What can hang from each mark
gepi: zanim
tiros: sudogin vedom
nere: metirig robib sudogin
muge: metirig
sudogin: nere tiros zanim
zanim: sudogin
metirig: muge visusor
mivu: gepi

Every row comes from one small tree of marks. The marks that hang from a mark follow it in brackets, in alphabetical order. Every link used is in the known rows. Which tree was each row made from?
Known rows
mivu[gepi[zanim]]: [-2.00 -1.56 -0.11  1.74 -0.93  1.69  3.01  0.38  0.76 -0.63  1.61 -0.46
 -0.20 -0.64  1.24 -1.13  2.84 -1.47 -0.42 -1.64 -3.10]
zanim[sudogin[nere[metirig robib]]]: [ 0.36 -2.86  0.27  4.83 -0.83 -0.03 -0.62  4.40  1.77  1.50  0.47 -0.17
 -1.46 -0.64  3.15  2.59  0.16 -1.02 -1.36  0.29 -2.91]
tiros[sudogin]: [-1.76 -2.10 -2.45  3.94  0.36  0.50  1.73  1.68  1.25  0.76  1.18 -0.14
 -0.56 -0.88  2.07  2.71  1.02 -0.73 -2.18 -1.21 -0.72]
nere[metirig[muge visusor] robib sudogin[tiros zanim]]: [ 0.87 -5.58  4.91  5.30  0.15 -0.70  1.09  2.34  2.35  2.45  0.32 -3.13
 -1.43 -0.35  3.45  3.88 -1.03 -1.80 -0.93  0.47 -4.01]
sudogin[nere[metirig[muge]] zanim]: [-1.80 -2.82  3.48  4.02 -1.13  0.22 -0.01  2.41  1.54  0.64 -0.64 -2.39
 -2.21 -0.80  2.17  3.24 -0.92 -1.43  0.22  0.45 -4.56]
tiros[sudogin[nere[metirig robib] zanim] vedom]: [-1.85 -2.28 -0.79  5.91  0.76 -0.21  2.13  3.55  1.45  1.17  1.16 -1.27
 -3.08 -1.22  2.46  3.36  0.95 -0.41 -0.85 -0.39 -0.90]
nere[robib sudogin[zanim]]: [-1.38 -4.07  1.04  4.76 -1.02  0.25  0.51  1.65  1.67  1.06  2.13 -1.44
 -1.13 -0.42  3.02  3.37  2.03 -0.57 -1.31 -0.90 -2.01]
muge[metirig]: [-0.38 -2.32  2.04  3.02  0.00  0.42 -0.18  1.93  1.56  0.55 -0.14 -0.51
 -0.29 -0.58  2.39  2.23  0.69 -1.91 -0.46 -0.18 -3.18]
zanim[sudogin]: [-1.00 -2.51 -2.89  3.57 -1.14  0.59  0.10  1.73  1.32  1.09  1.27  0.29
  0.13 -0.59  2.69  1.94  1.94 -1.11 -2.00 -0.75 -1.71]
tiros[sudogin[nere[metirig[muge visusor]] zanim] vedom]: [-2.20 -2.87 -0.18  4.95  1.18 -0.39  2.88  3.56  1.46  1.64 -0.01 -1.82
 -2.37 -1.38  2.06  3.55 -0.53 -0.98 -1.06 -0.40 -1.51]
gepi[zanim[sudogin[nere[robib] tiros[vedom]]]]: [-1.03 -1.68  0.06  5.13 -0.55  0.73  1.98  3.01  1.31  0.75  1.39 -0.90
 -1.58 -0.61  2.35  0.26  3.40 -0.49 -1.42 -0.94 -2.21]
mivu[gepi[zanim[sudogin[nere[robib] tiros[vedom]]]]]: [-1.34 -1.26 -0.51  4.24 -0.35  1.20  4.10  2.08  0.93  0.08  2.05 -0.44
 -1.27 -0.74  1.89 -1.25  3.73 -0.93 -0.68 -1.26 -2.68]
tiros[sudogin vedom]: [-1.94 -1.06 -4.27  4.22  1.23  0.18  2.84  1.92  1.27  0.93  1.48 -0.24
 -0.84 -1.22  2.33  2.87  2.16 -0.61 -2.31 -1.56  0.64]
sudogin[nere[metirig robib] tiros zanim]: [-0.68 -1.57  4.81  6.85 -0.64  0.16  0.46  1.73  1.68  0.31  0.57 -2.79
 -3.43 -0.52  2.83  3.01  0.91 -0.86  0.12  0.91 -4.31]
mivu[gepi]: [-1.50 -0.97 -0.89  2.36 -0.48  1.24  2.62  0.27  0.97 -0.42  1.47 -0.25
 -0.09 -0.75  1.83  0.55  2.05 -1.58 -0.72 -1.15 -2.58]
zanim[sudogin[nere]]: [-1.27 -1.77 -1.05  4.42 -0.92  0.36  0.38  3.38  1.36  1.01  0.59 -0.10
 -0.77 -0.76  2.59  2.30  1.15 -0.68 -1.93 -0.47 -2.39]
tiros[vedom]: [-1.24 -0.24 -2.43  3.24  0.29  0.39  1.25  1.18  1.43  0.35  1.08 -0.73
 -0.49 -0.99  2.64  2.69  2.61 -1.14 -1.57 -1.13 -0.51]
nere[metirig[muge] robib sudogin[tiros[vedom] zanim]]: [ 0.25 -4.03  2.31  5.66  0.08 -0.61  1.62  1.77  2.25  2.10  1.05 -2.87
 -1.67 -0.49  3.83  3.86  0.93 -1.37 -0.90  0.02 -3.00]
metirig[muge visusor]: [ 0.10 -3.83  1.57  2.28  0.48  0.15  1.05  2.53  1.82  1.49 -0.82 -1.43
  0.24 -0.80  2.09  2.85 -1.40 -2.40 -1.15 -0.30 -2.53]
zanim[sudogin[nere tiros[vedom]]]: [-1.17 -0.04 -1.48  6.03  0.04  0.12  2.06  2.54  1.41  1.00  0.98 -0.79
 -1.26 -0.87  2.99  2.31  2.69 -0.43 -2.20 -0.49 -1.82]

Which tree is each row?
[-0.10 -3.04  1.64  5.06  1.06 -0.30  1.13  4.76  1.76  1.49  0.02 -0.79
 -2.12 -0.98  2.39  3.42 -1.54 -0.88 -1.56 -0.03 -1.99] => tiros[sudogin[nere[metirig[visusor] robib]]]
[-1.28 -1.13 -1.97  5.68  1.56 -0.13  2.85  4.34  1.50  1.08  1.14 -0.37
 -2.21 -1.29  2.51  3.20  1.39 -0.19 -1.81 -1.00  0.23] => tiros[sudogin[nere[robib]] vedom]
[-1.60 -0.48  3.89  6.15  0.38 -0.20  1.85  1.51  1.54  0.58 -0.04 -3.32
 -3.01 -0.95  2.51  3.32  0.88 -1.02 -0.55  0.49 -3.61] => sudogin[nere[metirig[visusor]] tiros[vedom] zanim]
[-0.18 -2.89  2.01  6.00 -0.14 -0.47  1.11  1.20  2.03  1.52  1.77 -2.58
 -1.97 -0.45  3.86  3.74  2.01 -0.83 -1.23 -0.15 -2.60] => nere[metirig robib sudogin[tiros[vedom] zanim]]
[-1.76 -3.41  1.68  3.47 -1.30 -0.07 -0.07  0.80  1.66  1.20  0.85 -2.08
 -0.75 -0.49  3.02  3.76  0.52 -1.03 -1.49 -0.53 -3.58] => nere[metirig sudogin[zanim]]
[-1.97 -2.34 -1.60  2.16 -1.30  1.60  2.98  0.93  0.71 -0.04  1.95  0.14
  0.02 -0.59  1.43 -1.52  3.09 -1.37 -0.83 -1.61 -2.92] => mivu[gepi[zanim[sudogin]]]
[-0.56 -3.57  4.94  4.92 -0.65 -0.02 -0.61  3.55  1.73  0.84 -0.09 -2.22
 -2.99 -0.72  2.36  3.32 -1.03 -1.34  0.26  0.84 -3.98] => sudogin[nere[metirig[visusor] robib] zanim]
[-0.34 -2.55 -0.58  5.04 -0.78  0.26  0.07  4.15  1.56  1.23  0.93  0.07
 -1.23 -0.68  2.87  2.30  1.13 -0.69 -1.56 -0.21 -2.12] => zanim[sudogin[nere[robib]]]
[-0.85 -0.71  3.26  7.07  0.04 -0.09  1.31  1.91  1.69  0.44  0.85 -2.87
 -3.64 -0.78  3.03  3.19  1.86 -0.74  0.01  0.63 -3.16] => sudogin[nere[metirig robib] tiros[vedom] zanim]
[-2.49 -0.24 -0.68  5.50 -0.35  0.67  2.21 -1.41  1.15 -0.07  1.87 -2.32
 -1.65 -0.73  2.49  2.36  4.07 -0.88 -0.79 -0.68 -1.71] => sudogin[tiros[vedom] zanim]
[-1.22 -2.83  1.60  4.72 -0.11 -0.44  2.14  0.54  1.93  1.77  0.51 -3.09
 -0.94 -0.63  3.41  3.82  0.95 -1.33 -1.45 -0.39 -3.43] => nere[metirig[muge] sudogin[tiros[vedom] zanim]]
[-0.30 -2.16 -0.93  5.24  1.67 -0.52  2.44  4.93  1.84  1.73  0.22 -0.84
 -2.23 -1.28  2.77  3.56 -0.28 -0.85 -1.39 -0.42 -0.76] => tiros[sudogin[nere[metirig[muge] robib]] vedom]
[-0.70 -2.06  1.17  3.92 -0.81  1.13  2.98  2.16  1.08  0.23  1.54 -0.63
 -1.32 -0.53  1.96 -1.16  2.35 -1.25 -0.44 -0.70 -3.99] => mivu[gepi[zanim[sudogin[nere[metirig robib] tiros]]]]
[-3.47 -1.21 -2.10  5.52  0.66  0.19  3.14  2.51  1.04  0.66  1.29 -1.18
 -2.40 -1.35  1.91  3.13  1.97 -0.10 -1.40 -1.16 -0.42] => tiros[sudogin[nere zanim] vedom]
[-0.39 -2.45  1.70  4.81 -1.03  0.66  0.80  3.06  1.46  0.90  0.85 -1.05
 -1.61 -0.40  2.43  0.37  2.04 -0.81 -1.21 -0.38 -3.57] => gepi[zanim[sudogin[nere[metirig robib] tiros]]]
[ 0.78 -1.72  0.74  6.28  0.51 -0.47  1.13  4.02  1.89  1.80  0.51 -1.11
 -1.91 -0.78  3.41  2.68  0.88 -1.01 -1.72  0.43 -2.37] => zanim[sudogin[nere[metirig[visusor] robib] tiros[vedom]]]
[ 0.62 -3.60  0.47  4.59 -0.68 -0.13 -0.31  4.74  1.90  1.89  0.02 -0.35
 -1.27 -0.66  3.13  2.63 -0.54 -1.34 -1.13  0.40 -3.13] => zanim[sudogin[nere[metirig[muge] robib]]]
[-0.23 -1.11 -0.40  5.59  0.15 -0.28  1.67  3.14  1.74  1.69  0.06 -1.24
 -1.29 -0.85  3.25  2.60  0.99 -1.09 -1.73  0.11 -2.83] => zanim[sudogin[nere[metirig[muge]] tiros[vedom]]]
[-1.14 -3.02  1.83  6.19 -0.61  0.21  1.51  0.66  1.71  0.97  2.30 -2.12
 -1.43 -0.31  3.25  3.23  2.84 -0.43 -1.50 -0.70 -2.32] => nere[robib sudogin[tiros zanim]]
[-0.41 -1.41  4.45  6.90  0.54 -0.33  1.48  2.51  1.78  0.83  0.39 -3.11
 -3.60 -0.85  2.86  3.32  0.89 -1.04 -0.09  0.83 -3.28] => sudogin[nere[metirig[visusor] robib] tiros[vedom] zanim]
[-1.60 -2.14  0.25  2.53 -1.17  1.23  2.57  2.17  0.89  0.15  1.15 -0.28
 -0.74 -0.67  1.59 -1.08  1.86 -1.33 -0.61 -1.03 -4.00] => mivu[gepi[zanim[sudogin[nere[metirig]]]]]
